Each row comes from the steps of one path. Every step used is in the known rows, and no mark comes twice. Write the path behind each row, first mark first.
In the rows, 128 means zero.
Known rows
L/C: [135 125 134 120 128 123 141 137 129 144 115 124 129 120 113 134 112 127
 103 124 124 122 124 123 145 122 120 128 129 122 126 123 118 135 136 127
 128 119 121 125 133 115 138]
L/Q: [104 131 127 122 131 135 143 128 124 134 107 131 134 128 120 132 128 123
 139 129 126 145 137 129 134 127 124 129 124 125 131 131  98 122 109 117
 126 136 122 142 127 137 129]
H/S/T: [142 132 109 141 135 133 129 142 135 127 182 124 109 146 138 129 117 137
 140 145 125 130 116 140 110 129 120 123 125 121 131 145 126 129 127 143
 144 138 152 103 120 128 126]
J/D: [131 125 141 129 128 126 130 124 131 109 113 129 132 144 118 124 118 126
 125 113 127 128 106 121 128 134 127 138 130 125 126 128 117 109 121 145
 133 121 114 124 134 124 133]
N/D: [113 125 152 146 128 121 140 131 130 119 123 122 133 130 128 125 110 127
 123 120 121 121 148 126 112 131 125 134 135 123 121 131 122 132 106 128
 138 130 126 120 134 131 130]
L/Q/V: [130 133 100 122 129 140 162 116 137 129 159 127 139 136 114 126 149 129
 141 139 128 141 132 126 123 137 126 124 129 124 144 125  98 126 105 136
 122 135 130 142 131 133 126]
Y/X/V/Q/L: [130 124  93 139 125 148 147 126 111 112 181 117 149 133 100 122 135 138
 107 111 110 124 147 112 108 135 135 119 138 134 135 105  51 145 106 100
 132 124 144 152 141 135 133]
X/Y/G/K/E/R: [123 133 150 123 130 109  75 122 130 157 147 118  91 133 127 124 115 131
 126 118 124 128 151 125 133 161 122 145 147 145 118 106 140  96 166 167
 124 108 117 119 136 118 142]
V/X/Y/G/K: [ 75 131 153 115 133 108  50 114 159 143 172 130 138 118 134 115 102 121
 138 119 123 142 163 125 134 157 126 130 130 137 127 116 114 104 141 127
 128  74 123 107 131 132 109]
X/V/Q/L: [130 128  84 126 124 155 135 124 109 109 198 109 153 130 108 113 144 132
 109 109 112 123 138 103 110 127 131 128 143 133 138 119  99 137 105 120
 135 124 139 153 138 133 137]
X/Y/G: [136 126 135 120 130 135  81 129 132 144 172 122 121 128 124 113 111 123
 131 111 118 139 143 134 129 143 124 118 124 134 123 102 123 114 131 125
 119 105 135 112 127 125 114]
H/U/E/K/G: [137 142 149 142 125 124 127 108 154 133  96 136  86 117 131 108 158 142
 142 123 128 127 110 126 120 167 123 120 143 128 116 104 155 123 130  97
 117 135 135 107 124 109 167]
C/L/Q/V: [122 138 101 120 126 153 179 115 140 140 151 125 138 161 110 120 144 144
 135 136 116 133 115 121 113 141 126 118 141 121 141 113  74 130 112 136
 122 135 133 146 132 126 119]
J/D/N/R/E/K: [111 130 197 128 117 144 164 111 144  80  62 138 116 138  97 113 119 122
  62 121 141 126  70 116 111 175 127 130 128 116 109 151  94 118 156 122
 137 126  70 136 143 121 164]
T/S: [142 136 133 140 124 126 135 133 114 129 165 123 112 101 132 142 121 127
 126 133 125 130 122 123 133 136 125 120 116 124 130 128 107 147 125 130
 142 122 129 111 133 119 137]
R/E/K/G: [118 160 151 127 120 136 150 110 149 119 112 133  86 150 113 102 159 134
  93 126 135 115  92 121 120 136 124 120 143 126 112 131 129 122 145  83
 118 118 120 119 131 118 161]
V/X/Y: [ 90 125 145 118 128 107  98 124 137 136 164 132 136 125 127 129 119 118
 127 114 115 139 159 128 131 164 131 124 127 130 138 114 103 120 135  91
 118 108 119 122 121 124 118]
U/E/K/G/Y/X/V: [168 132 125 131 122 125 146 106 173 137  91 125 114 133 104 108 151 121
 117 153 130 118 149 129 109 142 130 122 138 130 121  90  89 120 115  58
 128 134 112 116 138 110 157]
C/L/Q: [ 92 135 127 122 128 148 161 127 126 146 101 129 134 153 117 126 123 137
 130 125 113 136 118 125 127 130 125 125 137 121 128 124  79 126 117 114
 127 137 127 146 127 130 121]
C/L/Q/V/X/Y/G: [ 93 134 126 107 125 144 119 104 158 156 209 123 138 157 112 111 122 134
 136 116 100 146 148 132 118 163 124 109 133 125 144  96  57 118 115 106
 112  98 126 134 125 121 102]
E/R/N: [137 133 158 134 127 134 143 121 119 143 123 128 127 129 135 148 131 144
 107 141 122 132 118 124 128 135 128 142 138 134 122 135 139 115 142 119
 129 131 111 133 114 109 145]
E/K/G/Y/X: [152 139 130 139 130 125 164 115 153 134  84 135 101 153 119 135 140 131
 114 150 134 131 133 129 126 142 129 116 135 119 122 100  86 127 121  73
 136 125 141 120 128 124 140]
U/H/S: [151 124 113 126 126 120 143 137 132 132 163 119 129 127 135 132 129 130
 130 144 128 132 138 120 139 151 122 125 111 143 122 123 129 140 136 124
 138 129 142 112 117 115 139]
U/H/S/T/P: [162 135 105 152 127 123 126 139 130 144 252 120  97 143 147 134 114 140
 148 156 117 138 102 131 133 141 125 123 114 133 115 121 143 150 148 137
 156 140 136  93 111 109 136]
J/D/N/R: [109 109 179 134 128 128 151 120 126  84  85 134 137 117 112 135 106 119
  98 129 131 140 108 120 116 167 131 143 113 116 123 143  83 115 135 149
 139 128  65 135 138 130 140]
V/X/Y/G/K/E/R/N: [ 81 136 181 110 131 100  66 108 141 157 174 127 101 113 138 143 107 130
 122 128 117 131 166 127 129 169 128 149 140 140 127 118 131  99 157 141
 129  84  95 119 120 110 143]
R/E/K/G/Y/X/V/Q: [130 153 134 124 126 134 150 108 146 114 122 122 111 154  82 106 168 125
  73 136 129 131 136 110 114 145 126 110 151 135 119 102  65 135 128  44
 129 114 112 137 143 117 163]
H/S: [142 127 120 134 133 126 132 140 124 124 150 125 128 117 131 133 127 125
 128 142 130 133 129 127 122 137 123 125 122 126 133 135 120 132 121 138
 133 130 151 113 129 129 130]
E/K/G/Y: [153 142 121 126 128 132 150 114 152 129 100 128 105 150 128 126 147 128
 116 149 136 129 122 120 128 135 126 123 141 117 124 119 136 119 119  94
 141 128 136 125 126 122 146]
J/D/N/R/E: [ 90 123 204 128 124 134 156 117 127  81  87 133 128 122  98 124 115 123
  71 128 132 135  82 119 114 173 125 142 119 123 118 151  85 121 151 136
 132 126  51 140 140 119 151]
N/R/E/K/G/Y/X/V: [122 145 172 143 120 138 163 113 167  95  87 121 110 137  87 114 144 130
  69 159 137 116 136 114 103 155 120 120 145 124 115 106  34 139 141  50
 120 127  83 136 147 128 155]
Q/V/X/Y/G/K: [102 133 127 113 131 113  69 101 171 138 224 126 143 127 127 109 124 129
 142 130 126 137 161 122 120 165 127 124 134 136 141 107 110 106 138 145
 122  72 131 106 137 127 106]
G/Y/X/V: [141 122 126 133 130 124 129 126 149 122 124 119 145 123 110 135 127 121
 115 146 127 128 163 128 119 134 125 122 130 134 134  99  68 137 118  85
 135 130 118 132 141 129 119]
Y/G/K/E/R/N/D: [101 134 191 139 131 113 109 115 134 138 130 117  99 120 139 138  99 140
 118 136 122 114 156 126 109 137 123 158 150 132 111 134 151 110 128 180
 149 105 101 116 132 118 155]
X/Y/G/K/E: [109 132 139 109 133 109  64 127 136 142 166 124  96 116 125 117 108 123
 145 116 127 123 157 127 122 158 127 136 132 136 122 104 136 110 144 178
 129  94 127 113 140 132 130]
K/G/Y/X/V: [131 133 135 138 131 116 137 117 150 118 133 119 125 123 109 131 142 126
 117 152 124 127 161 125 116 133 126 128 130 132 133  95  52 126 112  66
 126 122 105 122 137 127 128]
K/E: [128 127 131 117 127 112 130 129 120 124 131 124  92 123 125 135 128 124
 133 123 127 114 142 135 124 134 131 133 129 126 133 122 133 136 128 154
 127 134 118 135 129 124 146]
G/K/E/R/N: [112 138 159 123 131 108 124 120 122 141 120 128 103 119 137 152 128 143
 120 148 133 118 132 117 122 148 131 158 149 136 123 139 149 110 155 171
 140 120 105 130 127 116 162]

Which path is each row?
[119 141 167 131 116 149 154 124 145 105  84 128 114 142 107 112 128 132
  80 133 141 116 104 119 114 150 122 120 142 121 110 139 108 140 157 108
 123 134 106 141 137 130 154]
N/R/E/K
[145 122  86 132 131 148 154 127 116 119 172 112 159 138 101 134 132 135
 105 130 113 134 155 108 111 138 131 120 141 132 143  98  53 149  97  98
 147 129 145 162 137 131 130]
G/Y/X/V/Q/L
[117 134 145 130 128 102 123 121 129 139 103 124  99 135 132 138 133 135
 121 136 134 117 136 118 133 143 127 155 153 140 123 134 144 110 163 169
 135 130 110 134 139 120 156]
G/K/E/R
[102 132 128 103 129  98  72 102 162 134 228 122 108 122 125 116 124 124
 148 126 125 123 172 128 114 172 130 130 136 136 145 103 114 116 139 172
 122  78 121 114 137 125 124]
Q/V/X/Y/G/K/E
[ 86 130 169 118 129  93  66 110 147 155 160 123  99 132 133 129 112 125
 125 118 119 133 169 130 140 166 124 146 146 144 128 114 127  97 167 141
 123  94 103 122 130 114 137]
V/X/Y/G/K/E/R
[123 133 153 127 128 114  93 114 136 146 124 119  92 136 133 129 123 134
 126 131 131 121 137 130 135 129 122 148 149 141 119 129 147 105 159 178
 133 113 110 125 137 118 149]
Y/G/K/E/R
[116 139 197 126 125 139 179 102 152  83  61 132 106 144  97 122 134 122
  60 147 140 135  78 111 114 176 123 136 131 112 114 140  89 112 141 103
 146 124  59 136 139 114 170]
J/D/N/R/E/K/G/Y
[ 98 144 190 133 120 141 169 106 145  94  86 137  93 122 106 113 148 129
  64 142 139 126  91 120 109 170 128 125 126 118 107 147  93 129 155  88
 125 126  73 130 134 124 168]
D/N/R/E/K/G
[ 89 127 190 127 125 139 153 122 125 100  99 131 127 106 107 129 124 126
  75 142 133 136 102 125 113 165 125 131 117 127 120 149  92 142 157 119
 129 132  66 144 133 124 146]
D/N/R/E
[ 68 140 127 108 130 133 101 101 170 156 199 126 150 153 116 107 118 137
 144 127 110 145 151 118 118 169 124 121 144 129 140 105  61 105 125 132
 122  81 127 124 137 130  99]
C/L/Q/V/X/Y/G/K
[141 124 165 147 128 121 123 119 132 152  93 127 115 121 134 128 147 147
 134 124 118 141 117 129 135 165 117 134 149 145 123 112 161 120 155 117
 116 157 118 126 119  95 157]
H/U/E/R
[116 137 193 137 126 137 186 109 149 104  61 140  98 132  99 134 134 131
  60 163 140 140 109 126 111 178 127 118 123 117 112 123  53 141 150  65
 136 129  79 134 134 120 160]
D/N/R/E/K/G/Y/X
[138 133  94 137 133 141 161 117 118 114 178 112 139 139 100 130 149 139
 105 137 109 134 153 106 110 137 132 125 139 130 141  95  41 138  92  82
 139 120 134 150 135 130 138]
K/G/Y/X/V/Q/L
[117 133 143 115 126  96  82  99 159 148 209 118 105 139 127 124 134 133
 128 128 123 127 165 126 125 177 126 139 151 144 141 108 120 101 163 163
 119  92 110 119 134 111 135]
Q/V/X/Y/G/K/E/R
[ 85 135 119 118 124 136 165 102 153 139 166 129 145 160 116 125 139 139
 132 134 111 138 134 125 119 148 129 117 137 119 150 123  62 131 112 109
 121 122 120 148 126 123 115]
C/L/Q/V/X
[ 85 135 118 110 125 132 148 111 150 149 189 129 146 158 110 120 133 135
 134 122 103 145 147 121 116 176 129 114 138 125 149 102  50 123 118  98
 113 114 123 142 126 122 108]
C/L/Q/V/X/Y
[118 138 167 119 131 119  96 113 129 148 136 122  94 118 139 142 116 141
 124 143 130 121 135 129 124 135 126 153 144 137 118 131 154 107 150 180
 139 103 105 122 127 115 154]
Y/G/K/E/R/N
[134 127  89 125 129 153 153 129  96 124 176 121 143 142 119 127 134 142
 119 112 114 134 120 110 122 130 134 126 137 126 137 127 116 140 107 142
 141 127 155 156 124 131 138]
V/Q/L
[120 129 118 118 126 112 115 111 152 130 215 128 141 133 121 122 140 125
 131 123 119 134 155 123 119 174 133 118 131 131 150 104  98 124 131 109
 114 107 125 122 124 120 114]
Q/V/X/Y
[110 133 182 127 117 148 160 115 142  99  77 137 114 126 107 116 130 125
  64 135 142 127  95 123 110 169 126 120 128 120 109 152 108 139 164 104
 134 133  84 138 137 124 160]
D/N/R/E/K
[138 119 100 131 125 142 161 135 113 129 168 114 150 125  86 127 119 136
  83 108 105 120 144 107 124 129 127 119 138 128 134 100  39 152 114 100
 131 115 137 150 146 122 143]
Y/X/V/Q/L/C
[150 139 125 140 125 128 145 110 168 117 108 124 112 139 109 121 149 123
 106 147 132 118 151 123 115 138 127 116 143 125 123  96  66 125 118  53
 132 122 125 120 141 128 141]
E/K/G/Y/X/V
[119 128 118 123 125 116 136 105 153 120 190 128 140 133 128 126 144 130
 132 138 125 127 142 130 121 143 132 121 131 126 151 127 111 133 125 123
 121 113 123 128 126 121 122]
Q/V/X
[138 132 138 138 137 115 154 121 135 134 110 131 113 138 119 147 133 135
 124 155 125 141 143 131 128 138 128 127 124 125 132 100  71 130 114  91
 132 125 121 122 125 124 128]
K/G/Y/X
[136 158 145 119 125 138 154 111 154 127 102 127  96 154 112 115 156 131
  89 145 137 125  99 119 124 138 120 121 145 124 120 125 137 125 136  82
 133 125 121 129 126 113 157]
R/E/K/G/Y
[143 127 145 130 124 112 142 124 115 139 115 121  88 140 127 143 138 132
 114 125 124 120 132 132 133 139 126 142 143 136 128 126 140 124 153 144
 123 148 105 141 126 111 157]
K/E/R
[156 138  87 137 126 152 170 111 135 113 156 117 125 157 100 119 157 137
  96 131 118 125 142 103 108 140 132 115 149 123 131  96  52 136  98  67
 144 120 152 147 138 129 152]
E/K/G/Y/X/V/Q/L
[127 146 178 144 125 137 180 117 154 112  67 132  98 151  99 130 134 138
  76 161 139 128 119 121 115 160 123 119 138 117 115 114  51 142 144  67
 125 131 100 136 134 125 155]
N/R/E/K/G/Y/X
[146 138 111 133 130 127 145 111 147 118 123 121 119 149  97 117 162 122
  99 138 128 134 159 112 120 141 131 111 146 130 123  96  64 128 113  57
 136 116 128 132 143 127 152]
E/K/G/Y/X/V/Q
[136 145 128 133 123 132 144 112 146 122 112 133  95 146 126 113 151 130
 118 128 133 119 115 123 124 131 131 123 138 118 115 125 126 116 127  98
 125 121 133 114 129 128 150]
E/K/G
[106 130 166 139 130 129 145 129 127 121 138 127 134 114 134 137 105 134
 121 132 118 120 145 123 101 134 129 137 131 120 120 135 128 132  97 131
 144 120 119 121 124 127 136]
R/N/D
[154 126 153 127 125 132 141 116 127 162 105 129 128 119 131 135 135 141
 118 148 119 132 118 130 122 137 130 147 134 138 121 127 158 111 140 121
 124 144  99 129 111  92 163]
U/E/R/N
[108 133 137 125 133 130  80 119 148 135 139 124 131 122 134 115 113 130
 141 134 135 130 131 125 129 119 124 134 132 134 119 131 137 111 135 163
 138  94 134 112 139 136 120]
Y/G/K
